Each row comes from the steps of one path. Every step used is in the known rows, and no mark comes twice. Write the path behind each row, first mark first.
(in the rows, 128 means zero)
Known rows:
y > g > k > s > f > j: [102 163 185 148 157  80 143 138 143 119 146 148 150 131 117 130 126 131
 161 115 121 164 108 149 110  82  92 119  81]
j > f > g: [112 165 161 103 170  75 137 121 123 138 169 126 118 120 139 128 120 123
 119 110  59 133 120 138 104  79  82 169 102]
y > g > f > s: [106 182 183 135 153  96 149  82 137 111 133 159 134 134 102 126 111 126
 141 110 123 183 125 136 113  90  92 138  93]
g > k: [121 176 199 134 164  86 134 128 136 136 158 134 135 107 104 120 140 133
 165 115  91 144 116 150  98  91 107 156 106]
s > f: [120 165 205 110 152  98 148 134 137 138 159 141 142  92 121 143 130 134
 145 125  70 162 115 130 111  84 104 154 108]
y > u: [132 148 204 125 163 105 133 100 130 145 165 135 132 103 123 126 130 117
 145 114  75 128  94 133 105 107 119 155 114]
k > g: [118 174 179 116 162 102 141 107 146 145 146 143 124 106 116 104 130 142
 147 113  60 154 123 127  99 101 100 148 131]
j > f > h > g > k > s: [ 95 139 175 175 167  48 182 123 125 126 144 134 121 121 110 133 119 117
 173 132  66 142 115 153  82  67  85 151 147]
h > g > k > s > f > j: [ 90 151 181 167 153  46 177 126 128 134 158 138 149 126 118 125 128 122
 185 132  90 148  92 141 102  50 100 128 113]
h > f > s > k > g: [104 164 202  73 179  76 193  52 137 135 125 168 131 109  92 148 123 166
 158 120  71 192 106 122 114  58  82 143 152]
j > f > h: [131 166 176 131 158  92 142 133 134 127 149 133 127 105 118 138 121 127
 127 118  63 147 133 137  98 105  82 175 121]
k > g > y > u: [138 143 178 108 159  93 153  97 144 148 165 136 113 100 144 126 125 125
 152 111  43 120 103 114 107 116 118 136 137]
j > f: [126 165 175 112 157  94 127 138 130 142 169 128 137 112 125 130 130 129
 133 113  82 124 125 139 103  98 100 166  89]
u > y > g > f: [118 185 193 130 140 108 136  99 126 107 147 149 141 124  99 108 120 133
 132 113 100 182 113 155  79  98 123 141  81]
f > g: [109 166 174 112 168  94 142 107 131 137 161 132 119 113 128 121 124 124
 133 106  61 155 110 135 104  86 100 160 122]
s > k: [123 161 196  84 159 120 149 111 132 136 162 139 143 103 107 141 137 134
 153 115  77 160 102 135 104 105 107 146 122]
k > f > g > y > u: [119 144 180  99 174  68 177 102 137 135 172 130 122  97 157 142 117 119
 145 125  29 155 100 118 118  93 124 143 123]
k > f > s: [ 99 172 197 117 166  78 164 102 138 138 143 157 153 105 111 128 125 153
 159 133  92 186 123 130 120  79  99 148  95]
k > f > h > g > y > u: [123 127 184 134 158  72 203  98 132 122 153 133 125  84 141 143 112 116
 168 138  10 168 104 118 105 101 139 143 162]
j > f > h > k > g > y: [142 157 161 108 159  65 178 116 155 118 140 140 116 108 130 149 116 149
 157 100  19 137 153 107  96  94  86 153 153]
j > f > h > g > y > u: [133 116 161 135 150  74 174 111 119 126 168 120 111 101 149 151 109 101
 145 123  21 113 103 121  99 101 114 158 147]
j > f > g > y > u: [131 135 160  97 167  66 147 115 123 140 188 118 106 113 166 150 114 105
 125 110  43  99  99 123 112  93  99 157 109]
h > g > k > f: [ 96 170 192 137 167  56 179 117 125 130 152 133 144  99 113 110 131 133
 187 141  51 175 115 149  94  65 129 144 122]
y > g > k: [117 171 190 123 161 109 121 124 136 121 146 138 132 113 111 117 131 131
 155 106  95 157 120 157  97 104 114 141  97]
j > f > k > g > y: [141 145 165  76 166  67 160 119 145 143 163 136 113 102 147 120 121 134
 139 125  47 144 145 123 107  85  98 148 122]
g > y: [133 156 171 112 142 111 143 135 141 139 176 124 134 102 135 141 132 125
 155 105  78 136 120 128 111 118 132 148 109]
u > y > g > k > s: [ 95 151 202 147 155 100 134 116 127 123 147 152 141 127  98 111 131 144
 166 116 119 164 100 173  70  87 121 123  81]
u > y > g > k: [112 170 201 126 153 108 116 116 118 118 151 147 137 113 100 104 133 145
 152 111  96 164 106 169  72  92 122 140  75]
u > y: [119 164 199 123 145 111 128 115 120 138 165 142 146 105 106 109 136 147
 143 116  86 155 101 150  79  93 124 156  88]
k > g > f: [123 199 182 134 160  80 162  93 152 130 141 146 124 120 103 105 124 130
 144 117  71 169 129 124  99  90  89 147 136]
g > f: [126 192 191 140 152  88 154 109 142 125 154 137 139 118 102 124 127 119
 145 115  94 164 123 134 103  96 108 156 114]
u > y > g: [116 159 191 114 142 134 115 110 121 121 155 147 141 111 111 107 127 146
 134 106  89 166 107 157  79 108 132 141  77]
j > f > s: [110 161 176 118 160  77 136 115 124 144 159 146 137 121 120 137 123 139
 137 117 104 131 122 134 114  79  74 162  81]

Write each row's path:
[ 95 170 178 154 149  60 184  73 122 126 145 148 133 130 102 120 114 118
 163 127  92 169 107 129 106  59 101 147 123] -> h > g > f > s
[110 158 184 147 150  84 154 135 143 140 160 143 158 121 122 135 129 132
 152 121 110 151 105 130 116  82  95 136  93] -> k > s > f > j
[113 180 199 133 175  90 160 122 146 100 119 151 135  98 104 124 122 141
 159 130  60 213 139 151  98 104 103 144 124] -> y > g > k > f > h
[133 206 169 154 146  81 141 110 141 121 157 133 152 138 104 110 127 119
 139 107 113 155 117 130 111  99 102 153  92] -> g > f > j
[132 191 191 159 155  90 167 106 147 112 133 143 128 112  93 134 120 118
 140 120  79 187 130 132  98 101  91 166 146] -> g > f > h
[127 135 173 107 166  85 153  98 129 141 179 125 109 106 155 143 118 107
 138 107  46 123  89 119 113 101 116 150 127] -> f > g > y > u
[ 92 176 199 122 175  73 154 102 139 118 128 163 146 114 106 122 123 152
 169 128 103 194 127 150 113  76  95 132  84] -> y > g > k > f > s
[129 163 163 107 151 103 151 119 151 144 159 134 119 103 137 123 128 140
 155 107  52 140 126 117 106 114 115 138 134] -> k > g > y
[116 169 205  74 168 100 173 115 139 134 153 145 159  93 106 140 135 145
 160 134  63 191 114 132 109  97 112 140 118] -> s > k > f
[118 162 175  87 170  58 193 109 149 118 160 132 138 103 140 147 121 146
 172 108  26 169 133 111 111  72 129 143 125] -> h > k > f > g > y
[123 174 208 106 167  77 173 110 148 124 144 144 162  99 107 129 132 155
 177 116  56 177 136 124 103  78 130 149 112] -> h > k > f
[118 157 195 139 152  67 171 121 148 128 151 147 168 126 113 142 129 145
 175 108  96 149 115 119 112  65 102 131 102] -> h > k > s > f > j
[ 91 157 172 138 183  42 156 127 130 139 162 131 117 135 124 133 124 122
 152 122  87 128 112 153  95  59  69 152 109] -> j > f > g > k > s
[108 165 202 116 166  80 166  77 132 134 139 151 140 110 102 146 123 154
 153 112 103 173 113 136 117  64 112 163 118] -> h > f > s
[103 158 200 154 165  80 150 126 143 142 154 139 139 120 101 127 138 128
 181 121 113 145 110 154  94  85 104 139 114] -> g > k > s
[138 134 186  71 163 101 170  87 141 144 166 141 119  97 134 146 128 127
 157 118  36 133  89 110 108 114 107 125 151] -> s > k > g > y > u
[123 192 189  96 164  86 179  85 147 126 139 152 128 118  93 124 127 133
 150 124  64 182 115 123 100  91  81 136 149] -> s > k > g > f
[116 195 175 133 165  83 133 129 141 112 143 142 160 122 115 101 131 144
 158 115  97 178 125 150 110  99 113 131  72] -> y > g > k > f > j
[114 152 184  62 167  76 203  66 143 134 139 157 126 105 112 167 120 165
 166 115  66 178 110 113 120  71  97 134 153] -> h > f > s > k > g > y
[100 152 191 146 163 102 139 124 141 126 144 142 134 126 110 125 130 126
 170 110 118 155 116 161  94  99 112 126 106] -> y > g > k > s
[148 125 195  88 173  79 167  81 145 145 157 144 107  93 146 114 122 122
 151 127  41 147 113 116 109  95 120 137 148] -> f > k > g > y > u
[103 174 200 115 175  54 161 124 130 130 158 143 120 101 124 140 128 127
 149 128  52 168 108 140 107  48  76 156 119] -> s > f > g > k
[115 150 158  64 161  74 172 101 136 143 159 152 123 117 132 158 120 148
 150 120  66 136 118 113 115  86  62 132 117] -> j > f > s > k > g > y
[111 194 186 132 156  83 128 121 126 109 146 150 165 121 104  89 132 161
 154 120  99 184 111 162  85  87 121 131  50] -> u > y > g > k > f > j
[120 134 219 111 179  73 190  86 143 135 139 145 137 106 106 136 125 141
 161 128 101 193 121 146 105  58 134 152 143] -> h > f > k > s
[101 169 190  66 181  82 183 100 133 129 153 143 140 101 121 139 125 139
 145 133  40 200 105 131 110  78  95 144 130] -> s > k > f > g
